What can hang from each mark:
gopa: botinav
vogov: botinav ragoni
mume: botinav
tegib: bigev vagug
niki: bigev gasen sepat
botinav: dumimez gopa mogot mume niki vogov
dumimez: botinav
vagug: mogot
mogot: botinav vagug
bigev: gasen niki tegib
sepat: niki vapek
ragoni: vogov
gasen: bigev niki
vapek: sepat

Every row comes from one small tree of marks. The marks that hang from a mark follow it in brackets, in alphabetical order. Every link used is in the known rows. Which tree was each row made from?
Known rows:
vapek{sepat{niki{gasen{bigev}}}}: -6 -8 9 1 7 15 -11 -2 15 14 -17 5 0 7 -14 19 -29 22 17 -9 -11 -13 6 10 7
 -1 -5 -2 -11 -12 11 15 -11 -9 -1 17 11 -12 7 -11 2 2 22 -3 -13 -25 -7 2
 -7 8 3 -17 3 6 16 6 -5 13 -22 -5
niki{bigev{tegib} gasen sepat{vapek}}: -23 -5 30 -10 27 4 -3 4 -5 19 15 10 -12 26 -17 -22 -23 3 -3 -12 -16 -4 0
 -3 -8 6 -10 2 -18 -33 19 15 -9 -40 -23 42 23 -14 7 -32 11 0 20 12 -4
 -21 0 -34 -17 -2 -11 -41 12 -5 14 -20 -12 27 -33 -11
dumimez{botinav{mogot vogov{ragoni}}}: 34 15 -22 -6 -8 28 -10 -4 -3 -9 24 -15 -9 2 -13 -31 -9 9 -27 9 -4 20 5
 12 23 -4 -2 17 -8 -12 -16 17 -7 8 -2 -7 3 -13 1 -3 11 -22 -5 -11 13 -1
 -7 -6 -2 6 -8 8 -15 7 -15 5 5 -6 -14 2
botinav{gopa mogot{vagug} mume}: 15 20 -23 -12 8 13 12 -19 20 -13 20 19 -16 -9 -20 -21 -19 18 -6 -4 -16
 20 -9 -3 10 35 8 33 9 -13 -12 14 -17 -12 -1 -17 23 18 8 -6 -16 -9 -21
 -33 -20 -14 -29 -18 1 1 -13 9 -5 12 -6 -16 3 18 -14 -26
tegib{bigev{gasen niki{sepat}} vagug{mogot{botinav}}}: -32 16 25 1 -3 20 -29 0 23 0 -11 -2 21 -7 -28 -35 14 23 3 2 -28 9 13 23
 -16 -20 -21 41 -7 13 33 -10 -11 29 8 22 -21 -4 16 -3 17 13 24 -8 2 -23
 5 -32 -34 0 12 -58 25 4 21 7 10 -10 -40 27
gasen{bigev{tegib} niki}: -26 -7 9 -10 18 -1 -3 -7 7 9 25 -2 -3 -5 1 -16 -23 32 2 -17 -46 -10 6 7
 14 -22 8 8 4 -24 19 18 -5 -6 13 25 11 7 -10 -12 -10 -19 25 25 2 4 19 0
 14 14 2 -13 24 -12 10 14 -27 13 -20 14
vogov{botinav{mogot niki{gasen}} ragoni}: 16 7 -19 -2 -8 35 -6 -8 12 13 16 16 2 30 -35 -39 -29 5 -17 18 -15 34 9
 -5 4 3 -4 26 5 -29 5 39 -14 -27 -15 -1 4 -16 25 -1 20 -8 -11 -17 -7 -10
 -3 2 12 19 -15 1 -20 5 -9 -11 14 2 -70 -6
ragoni{vogov{botinav{mume niki}}}: 1 12 -8 -12 9 3 6 -4 8 18 1 12 8 18 -16 -38 -17 -5 1 13 -25 24 -12 -28
 -5 2 -13 2 7 -19 24 13 -7 -16 -8 -4 20 4 0 -13 2 17 -30 -14 -2 -24 -21
 1 4 9 -16 -8 -18 10 -15 -14 1 -4 -29 -2
sepat{niki{bigev{tegib{vagug{mogot}}}} vapek}: -9 -14 9 -18 21 -16 22 -8 3 4 8 12 17 -14 -17 -36 -21 6 4 -12 -50 7 14
 20 6 8 -15 3 -7 0 10 -12 -8 11 16 32 31 -15 -1 -31 15 27 14 1 -8 15 20
 -37 -5 22 -11 -38 50 -10 5 5 18 9 -28 9
vogov{botinav{dumimez mogot niki{bigev gasen sepat}} ragoni}: -6 11 -3 -4 6 30 -7 3 3 31 12 35 -14 50 -22 -51 -38 16 -19 17 -18 42 18
 2 10 5 -3 33 1 -43 10 56 -14 -42 -33 20 5 -19 33 -15 16 -14 -5 -17 -3
 -31 -14 -8 10 4 -29 -26 -33 10 5 -16 6 19 -86 -33
vapek{sepat{niki{bigev{tegib} gasen}}}: -18 -3 16 -8 22 14 -6 0 15 16 -4 -2 -6 8 -18 11 -26 16 16 -12 -8 -12 13
 7 0 7 -17 -4 -5 -31 11 19 -17 -16 -11 30 19 -6 21 -16 11 17 18 4 -11
 -15 -1 -13 -7 9 -9 -23 -1 12 14 -3 6 12 -27 -21
dumimez{botinav{mume niki}}: 4 9 -27 -6 10 13 -6 -11 8 -3 -21 10 1 10 -17 -13 -31 -11 -4 -2 -18 11 -7
 -12 9 -1 2 19 0 1 -3 29 -11 4 10 -16 25 17 -3 0 12 8 -32 -15 9 -26 -16
 4 -6 3 -11 -10 -20 15 -21 0 -5 0 -7 11
mume{botinav{dumimez mogot{vagug} niki{sepat} vogov{ragoni}}}: 22 20 -19 -24 -10 26 2 3 -11 7 8 30 6 30 -22 -30 -12 42 -16 11 -16 42 25
 15 25 25 0 37 -2 -28 -1 36 -18 -12 -10 -1 6 -3 16 -9 6 -18 4 -14 6 -19
 -31 -22 -17 0 -4 -21 -7 18 7 4 -3 1 -43 -4
mume{botinav{gopa niki vogov}}: 2 31 -20 -28 11 19 -5 -4 -26 -11 5 31 6 38 -17 -9 0 8 -1 -5 -11 17 11 2
 8 15 -20 10 -5 -31 7 -7 -26 -11 2 -15 22 -1 7 -8 6 -15 -18 -7 -1 -22
 -18 -29 -2 -25 17 -6 -14 22 -7 9 -7 14 -6 -8
gopa{botinav{vogov}}: 0 24 14 -7 16 11 6 12 -19 1 10 4 -5 7 -12 -10 -6 -3 -3 3 -3 10 29 4 12 0
 -3 -5 -3 -11 -2 -11 -3 1 -23 -9 -2 0 4 -15 5 -2 -16 -1 15 3 -3 -15 1
 -27 11 -7 -16 1 -13 -5 7 5 -9 -6
bigev{gasen niki tegib}: -32 19 38 -10 6 19 -19 5 13 12 35 -17 14 -14 -23 -5 10 21 14 0 -32 3 14
 -16 2 -9 -7 0 -11 -23 14 5 -24 19 13 19 19 10 21 18 13 15 8 1 -11 -4 15
 -3 -3 8 7 -26 1 -18 -9 7 -5 7 -39 20
ragoni{vogov{botinav{mogot}}}: 16 6 6 -10 -10 1 9 -1 3 10 19 0 6 9 -7 -43 -1 5 -16 17 -5 20 -4 -2 0 6
 -5 1 4 -11 23 -4 2 -19 -18 0 2 -12 -9 -6 -6 1 -6 -13 -1 -10 -9 -11 18
 10 -19 5 -15 8 -13 -3 7 -15 -19 -5
sepat{niki}: 2 -8 -2 -9 2 -9 5 -5 6 2 -5 11 12 -5 -12 8 -11 8 11 -8 -10 -4 3 14 3 0
 -6 2 -2 4 -3 -3 -5 3 3 4 22 -9 6 -7 6 7 5 -2 -8 -5 -5 5 -1 13 1 -13 11
 2 1 7 5 4 -9 6
gasen{bigev{niki{sepat}}}: -15 12 22 -10 8 8 -6 4 14 13 -7 12 -7 18 -10 -1 -11 23 7 -11 -25 -5 -1
 -8 0 -22 -1 6 -9 -6 16 13 2 -4 -4 7 8 4 -7 -13 -9 -18 18 4 -4 -22 6 -1
 -12 -1 13 -22 9 -9 20 8 -35 10 -17 10
vagug{mogot}: -2 6 -2 5 -11 1 8 -6 7 1 0 14 14 -14 4 -18 7 -10 -5 -2 -3 -10 4 2 7 6 2
 5 8 10 -3 -3 7 7 8 -2 0 -12 -11 -2 6 13 -3 6 16 -2 12 -11 -7 4 -1 2 14
 -9 6 -5 9 -14 -8 14
gasen{bigev{tegib} niki{sepat}}: -28 -1 22 -11 21 -1 -8 -8 7 19 13 8 -12 3 1 -11 -23 31 1 -20 -40 -23 4 4
 4 -22 9 16 -8 -21 23 24 6 -18 0 27 18 1 -10 -21 -7 -24 32 28 6 -18 10 1
 -2 8 -1 -28 20 -11 20 10 -37 12 -19 16
vagug{mogot{botinav{dumimez gopa mume vogov{ragoni}}}}: 0 38 -27 -3 8 19 0 -10 -12 3 35 31 -19 -6 2 -51 0 10 -2 23 -20 7 2 -3 26
 8 -10 22 2 -22 -24 17 -5 2 9 13 -4 -17 16 -28 -5 -2 -26 -8 14 -5 -23
 -18 -12 -17 -13 0 -11 5 -11 -35 24 10 -32 -27
gopa{botinav{dumimez mogot{vagug} mume niki{bigev}}}: -9 20 -11 -14 22 14 22 4 7 3 -1 38 -2 17 -25 -38 -54 15 -5 8 -32 51 32 1
 30 34 15 32 19 -27 0 43 -19 -11 -23 -8 10 31 11 -12 -10 11 -32 -29 0
 -11 -23 -21 14 -9 -14 -12 -23 16 -7 -13 7 20 -44 -33
vagug{mogot{botinav{dumimez gopa mume niki vogov}}}: -13 42 -28 -13 18 18 -5 -15 -4 -1 10 50 -6 5 -7 -50 -16 4 1 13 -24 15 -2
 -8 29 19 -17 26 4 -25 -12 15 -17 6 10 -5 15 -1 11 -18 -8 3 -37 -14 15
 -25 -30 -29 -8 -19 -11 -5 -15 10 -8 -22 16 5 -27 -14
botinav{gopa mogot{vagug} mume niki}: 14 26 -33 -18 12 21 6 -25 27 -15 2 36 -5 4 -34 -25 -37 14 -2 -7 -29 34
 -11 -12 12 40 -1 42 10 -25 -6 24 -26 -7 3 -29 41 27 13 -5 -13 -6 -31
 -37 -23 -26 -35 -13 -2 6 -11 7 -7 20 -2 -9 0 15 -25 -13
dumimez{botinav{gopa vogov}}: 15 23 -8 -13 10 14 -14 -3 -11 -12 13 4 -16 4 -3 -20 2 -5 -10 -8 -1 6 0
 11 7 -1 -16 7 -7 -6 -6 -17 -19 0 4 -10 18 0 0 -12 3 -24 -17 -11 11 -17
 -11 -17 -10 -31 3 -6 -27 14 -15 8 0 9 11 -7
botinav{dumimez gopa mogot{vagug} mume niki vogov{ragoni}}: 19 39 -39 -17 14 36 -2 -15 10 -5 35 35 -18 8 -29 -51 -32 36 -4 10 -40 61
 0 -15 40 31 -9 40 5 -53 -21 45 -38 4 2 -19 34 17 37 -16 -14 -21 -33 -38
 -13 -19 -47 -7 -4 -1 -16 -4 -16 14 -3 -11 11 29 -58 -29
botinav{gopa mogot{vagug} mume niki{bigev gasen sepat}}: -8 25 -16 -20 28 31 -3 -17 29 0 2 51 -15 40 -44 -29 -50 19 -5 -18 -17 29
 -14 -4 4 42 -11 53 11 -46 4 39 -37 -39 -31 -6 48 15 22 -22 -1 -19 -16
 -32 -22 -55 -46 -33 -17 -4 -13 -24 -14 21 20 -22 -16 32 -48 -38
sepat{niki{bigev{tegib}} vapek}: -5 -17 8 -21 29 -17 15 -6 -3 4 13 8 7 -2 -16 -17 -29 8 6 -10 -43 2 11 7
 2 6 -11 -10 -15 -17 6 -2 -9 -9 11 32 38 -13 -1 -31 6 16 10 4 -14 9 9
 -20 3 21 -11 -24 31 -2 -1 -4 3 25 -19 -2
bigev{gasen niki{sepat{vapek}} tegib{vagug{mogot{botinav}}}}: -26 22 44 -13 6 14 -16 -4 19 15 15 1 17 -20 -31 -37 7 16 3 11 -45 -6 21
 0 -5 1 -11 29 -28 5 28 -14 -12 25 15 39 12 -3 11 -3 19 26 18 -5 -6 -11
 16 -40 -35 9 -6 -55 29 -20 -2 2 9 -8 -45 35
bigev{niki{gasen sepat{vapek}}}: -6 1 37 -6 0 11 -15 4 20 13 -2 15 6 25 -37 -2 -12 4 4 -3 -9 -11 -4 -17
 -9 -1 -12 12 -18 -4 15 4 -18 -17 -16 11 23 4 6 -6 0 4 7 2 -17 -29 -3
 -17 -22 5 4 -34 8 -19 10 -1 -15 14 -32 13
bigev{niki}: -7 10 16 -9 -1 8 -6 4 21 0 2 2 5 5 -20 3 1 9 7 -1 -7 0 3 -13 -2 -6 -11 5
 3 -2 6 2 -12 8 -1 -4 6 18 5 8 -6 5 -4 0 -10 -1 8 -1 -1 7 7 -7 2 -11 3 7
 -6 -2 -14 4

Write each row's tree:
-18 1 4 5 5 11 -26 -9 6 -7 -23 8 27 -2 -24 -46 -7 8 -5 3 -43 20 10 24
 -11 -2 -14 38 -19 11 33 -10 -7 23 19 23 -8 -15 8 -13 21 17 18 -13 3 -28
 -2 -35 -33 5 4 -53 36 12 13 4 15 -4 -37 40 -> tegib{bigev{gasen} vagug{mogot{botinav{niki{sepat{vapek}}}}}}
-18 38 -18 -5 9 8 -3 -18 0 8 -12 62 -11 8 -2 -39 -18 -1 2 12 -19 -2 -4
 -9 11 20 -5 38 -1 -11 -3 23 0 -9 1 1 17 -2 8 -20 -5 11 -28 -10 12 -43
 -28 -19 -17 -16 -17 -14 -17 15 -2 -26 10 4 -23 -8 -> vagug{mogot{botinav{dumimez gopa mume niki{sepat}}}}
6 25 -35 -6 21 30 -9 -7 4 5 13 7 -7 19 -30 -20 -23 9 2 6 -29 26 -8 -34
 20 1 -14 11 -4 -40 -18 39 -17 10 3 -12 26 2 23 -15 10 -1 -29 -8 0 -11
 -26 10 -10 12 -3 -5 -4 1 -6 -19 1 11 -44 -3 -> botinav{mume niki vogov{ragoni}}
3 20 -15 -25 16 26 -11 0 6 -9 14 41 -1 14 -21 -38 -23 34 5 6 -12 41 5 26
 17 31 -28 36 16 -37 4 -2 -48 -16 -4 8 10 20 26 -18 -11 -25 -10 -26 -1
 -13 -35 -30 -25 -29 3 -19 -18 16 2 -6 10 11 -28 -24 -> mogot{botinav{dumimez gopa niki{gasen} vogov} vagug}
9 2 -20 -22 -18 10 14 1 -2 -5 -6 31 23 19 -13 -20 -19 31 -9 9 -15 41 23
 19 25 33 8 33 12 -10 10 24 -22 -11 5 -5 1 16 1 13 -6 -1 -1 -19 -2 -9
 -17 -26 6 3 -4 -7 -3 18 -2 14 1 -2 -22 -2 -> mume{botinav{dumimez mogot{vagug} niki}}
4 -23 1 -15 25 -17 11 -4 0 -1 -3 15 11 10 -17 -8 -31 6 3 -9 -30 2 8 12 1
 11 -8 -8 -12 -5 2 -9 -10 -5 6 24 32 -15 -4 -27 3 12 5 -3 -17 -1 1 -16 2
 18 -6 -17 26 -2 3 0 1 27 -12 -10 -> sepat{niki{bigev} vapek}
5 21 -23 -15 15 16 10 -17 15 6 10 44 -15 8 -23 -50 -39 17 -9 9 -36 50 9
 -10 17 30 7 41 11 -22 2 30 -25 -21 1 -14 26 19 21 -6 -11 -5 -41 -44 -15
 -28 -29 -20 17 -8 -30 -4 -34 17 -16 -14 15 17 -51 -26 -> vogov{botinav{dumimez gopa mogot{vagug} mume niki}}
5 14 -39 -21 37 25 0 3 11 0 17 20 -11 14 -18 -45 -38 41 0 19 -33 49 10 8
 24 20 -16 33 20 -43 -9 37 -29 -4 0 23 -1 17 26 -36 -3 -9 -19 -20 5 5
 -36 -14 -25 -2 -14 -16 -10 14 2 -30 12 12 -43 -41 -> mogot{botinav{dumimez mume niki{bigev} vogov{ragoni}} vagug}
27 20 -33 -4 3 31 -7 -10 0 -4 27 -13 -18 2 -19 -34 -18 8 -23 10 -11 20
 -5 -6 28 -3 2 21 -9 -15 -25 37 -7 5 -2 -9 10 -9 5 -5 9 -15 -22 -19 9 -8
 -21 -6 -1 8 -17 4 -19 8 -24 -12 5 1 -23 -6 -> dumimez{botinav{mogot mume vogov{ragoni}}}
-37 14 12 -10 22 14 -2 2 -1 6 26 -6 8 -12 -2 -40 6 16 -3 5 -26 13 22 28
 3 4 -11 18 3 -17 18 -5 -15 14 9 45 -12 -11 10 -9 23 11 21 -4 8 11 15
 -41 -10 -3 -7 -35 16 -2 2 -7 15 -4 -31 -11 -> niki{bigev{gasen tegib{vagug{mogot{botinav}}}}}
-7 23 -7 -4 -5 0 2 -9 -9 -3 11 38 -6 -10 15 -37 4 2 -2 16 -6 -4 7 16 13
 15 -5 21 8 0 -4 -6 0 -4 10 12 -10 -10 0 -11 -10 4 -11 -4 12 -5 -4 -22
 -5 -20 -8 2 -9 9 -5 -14 21 -1 -6 -15 -> vagug{mogot{botinav{dumimez gopa}}}
-29 17 31 -9 -10 19 2 2 29 16 21 0 19 -10 -32 -32 7 12 13 -6 -22 9 5 -2
 5 -10 -23 22 12 -9 19 4 -26 14 1 14 6 14 20 5 14 16 16 6 -4 11 28 -33
 -14 11 2 -44 28 -25 9 10 13 -13 -49 23 -> bigev{niki{gasen} tegib{vagug{mogot}}}
-35 25 47 -9 7 19 -25 3 14 21 22 -9 4 -6 -24 -2 10 20 11 -3 -26 -11 14
 -19 -6 -9 -6 9 -24 -19 19 10 -13 8 -2 21 24 4 21 8 16 10 15 4 -9 -27 6
 -4 -20 3 2 -42 -3 -14 0 2 -14 7 -41 23 -> bigev{gasen niki{sepat} tegib}
28 10 -15 -5 -1 21 -12 4 -7 -3 17 -17 -9 0 -5 -20 1 2 -16 5 -4 11 5 10
 12 -15 -7 5 -6 -5 -13 7 -7 8 3 3 0 -10 4 -13 18 -18 -8 -1 19 4 -3 3 -17
 -6 0 -4 -13 6 -14 1 5 -1 -8 2 -> dumimez{botinav{vogov{ragoni}}}
-36 6 29 -10 21 13 0 10 2 23 10 3 -15 24 -14 -20 -11 15 2 -15 -3 12 3 16
 -10 -4 -17 21 -1 -28 22 15 -16 -26 -31 36 5 -3 22 -23 19 -7 33 3 -3 -14
 2 -35 -20 -7 -8 -58 7 0 23 -6 -6 13 -37 -18 -> niki{bigev{tegib{vagug}} gasen sepat}
27 23 -22 -24 -12 24 9 4 -22 -7 44 21 -7 12 -8 -34 8 42 -13 14 -13 42 25
 24 28 27 0 25 5 -30 -11 12 -27 -13 0 4 -4 -6 18 -10 -6 -27 -1 -20 -4 3
 -23 -27 -2 -17 0 -3 -11 17 -6 0 10 21 -29 -32 -> mume{botinav{dumimez gopa mogot{vagug} vogov{ragoni}}}
2 3 -14 -24 28 6 0 -2 23 -5 -27 26 0 17 -17 -18 -30 22 -3 -2 -8 11 10 25
 -16 26 -13 38 15 -9 17 5 -10 -21 -13 17 4 15 2 -29 5 -8 4 -10 6 -12 -20
 -23 -39 -2 -4 -17 0 23 18 -16 -6 -10 -5 -18 -> mogot{botinav{niki{bigev sepat}} vagug}
13 11 0 -11 1 6 11 -5 6 4 21 27 -15 -6 -5 -45 -13 20 -16 9 -16 37 20 17
 10 24 8 28 11 -7 6 2 -15 -23 -2 2 3 5 15 -5 -13 -15 -16 -33 -11 -8 -10
 -23 17 -17 -24 1 -30 12 -10 -4 20 10 -30 -30 -> vogov{botinav{dumimez gopa mogot{vagug}}}
-17 -1 21 -6 8 7 3 -5 -3 19 8 18 -2 3 -12 -45 -23 15 -2 2 -37 -4 -2 19 3
 -7 -4 23 -18 -5 27 4 2 -21 0 45 -2 -22 -8 -35 8 -6 38 4 5 -14 9 -45 -32
 -1 -3 -47 36 -11 12 -10 -7 4 -33 21 -> niki{gasen{bigev{tegib{vagug{mogot{botinav}}}}} sepat{vapek}}
-29 7 29 6 -12 19 -17 3 29 7 -14 5 18 8 -35 -32 7 15 8 -15 -16 14 -3 11
 -14 -24 -27 35 8 10 29 3 -14 10 -9 6 -10 4 19 -9 11 7 25 2 2 -24 12 -32
 -29 3 15 -62 33 -5 37 11 5 -6 -44 28 -> tegib{bigev{niki{gasen sepat}} vagug{mogot}}
-37 15 27 -7 10 11 -18 -10 15 16 18 0 13 -25 -11 -32 6 25 -3 1 -28 -18
 21 25 1 0 1 45 -10 -1 25 -5 -7 15 8 43 5 -6 10 1 22 9 27 10 9 -15 10
 -27 -21 8 -12 -51 23 -15 5 5 7 -14 -39 25 -> bigev{gasen{niki{sepat}} tegib{vagug{mogot{botinav}}}}
13 23 -26 -19 19 21 9 -23 24 -1 4 34 -11 8 -35 -40 -38 8 -11 0 -32 38 4
 -13 1 30 0 40 11 -17 4 19 -20 -24 -1 -20 31 17 13 -8 -3 -5 -40 -40 -17
 -27 -25 -22 8 1 -21 3 -25 18 -14 -17 11 10 -40 -20 -> vogov{botinav{gopa mogot{vagug} mume niki}}
12 26 5 -3 10 19 3 14 -20 4 21 -2 -10 7 -13 -16 -4 1 -4 16 -10 14 33 1
 11 -7 -2 -4 -3 -17 -8 2 0 0 -23 -2 -10 -9 14 -22 13 -3 -14 3 15 13 1 2
 -5 -19 10 -4 -14 1 -14 -12 13 9 -25 -11 -> gopa{botinav{vogov{ragoni}}}
6 24 -22 -20 27 12 2 -3 0 -7 27 23 -24 -8 -5 -34 -13 34 5 12 -17 28 2 12
 19 24 -10 29 10 -23 -12 2 -26 -8 4 12 2 19 17 -25 -20 -17 -22 -29 -1 -5
 -42 -28 -20 -29 -11 -11 -19 14 -10 -26 13 15 -10 -38 -> mogot{botinav{dumimez gopa mume vogov} vagug}
12 8 -23 -3 -3 13 1 -13 6 -6 3 -1 -10 0 -12 -22 -24 -3 -19 3 -5 8 -7 -2
 18 5 14 23 -5 5 -12 28 -1 -1 0 -13 10 4 -10 9 1 -1 -21 -20 4 -18 -15
 -10 8 8 -20 3 -20 12 -24 -4 -1 -1 -3 0 -> dumimez{botinav{mogot mume}}
-4 17 13 1 -7 5 13 10 -17 5 10 22 -6 3 -3 -23 -17 5 -10 19 -7 25 34 10
 29 11 19 11 0 -8 -1 17 3 -4 -25 -7 -12 5 7 3 -11 7 -12 -13 5 0 -5 -10
 26 -17 -10 -1 -27 8 -16 1 13 8 -23 -15 -> gopa{botinav{dumimez mogot}}
5 32 -7 0 18 23 9 8 -16 8 26 0 -16 7 -21 -18 -14 -1 -1 15 -19 13 22 -17
 14 -5 5 0 -5 -22 -17 22 0 -1 -21 -3 -1 -5 18 -26 11 4 -30 -4 10 5 -13 4
 -4 -16 2 -6 -17 -1 -21 -28 13 18 -34 -19 -> gopa{botinav{mume vogov{ragoni}}}
-42 14 -8 -1 31 17 -12 3 -1 13 8 25 5 26 -9 -22 -31 11 8 4 -35 36 7 -17
 27 12 2 13 0 -41 1 44 -29 8 7 15 22 14 24 3 5 13 -23 -21 -7 -35 -28 -3
 13 -4 -14 -30 -22 5 -4 -10 -7 37 -53 -24 -> botinav{dumimez mume niki{bigev{gasen}}}
-28 -7 11 -13 17 0 1 -4 12 9 19 -7 -3 -8 -4 -23 -19 37 4 -16 -48 6 7 18
 13 -25 3 20 4 -15 27 9 -10 8 16 27 3 15 -3 -10 -8 -20 34 16 -4 12 22 -9
 11 12 0 -29 36 -15 14 26 -19 8 -23 13 -> gasen{bigev{tegib{vagug}} niki}
-15 14 -17 4 -1 2 9 -9 -1 8 8 27 -2 -13 8 -36 -7 2 -2 21 -11 -2 1 1 21
 10 5 20 9 3 -10 20 7 2 9 15 -15 -7 -2 -8 -7 18 -19 -3 18 -5 -12 -19 -3
 -5 -20 -3 -4 0 -10 -27 19 -8 -16 -8 -> vagug{mogot{botinav{dumimez mume}}}
-14 -9 29 1 11 4 -29 -5 9 8 8 2 14 4 -16 -1 -8 12 -8 -3 -23 -23 12 2 -2
 7 13 19 -28 -2 17 -4 -10 2 4 29 29 -8 -1 5 9 0 10 6 -10 -37 -8 -1 -7 7
 -4 -29 10 -19 3 8 -16 21 -30 19 -> bigev{gasen{niki{sepat{vapek}}}}
-6 -25 13 -13 12 -6 7 -6 -4 12 21 11 15 2 -22 -14 -38 19 12 -11 -51 3 -1
 11 12 -7 -4 -8 -19 -18 13 7 -16 -17 12 34 32 -19 -2 -25 3 1 25 2 -16 -4
 9 -15 -1 19 4 -31 37 -13 -1 3 -10 31 -35 21 -> sepat{niki{gasen{bigev{tegib}}} vapek}
-10 39 -10 -7 19 22 6 2 -14 7 10 35 -5 20 -30 -37 -42 9 -6 14 -25 47 24
 -17 47 16 5 19 -4 -37 -9 39 -15 4 -23 -27 17 16 16 -3 -10 6 -40 -22 7
 -21 -31 -18 24 -16 -12 -8 -32 10 -21 -9 8 14 -46 -11 -> gopa{botinav{dumimez mogot mume niki vogov}}
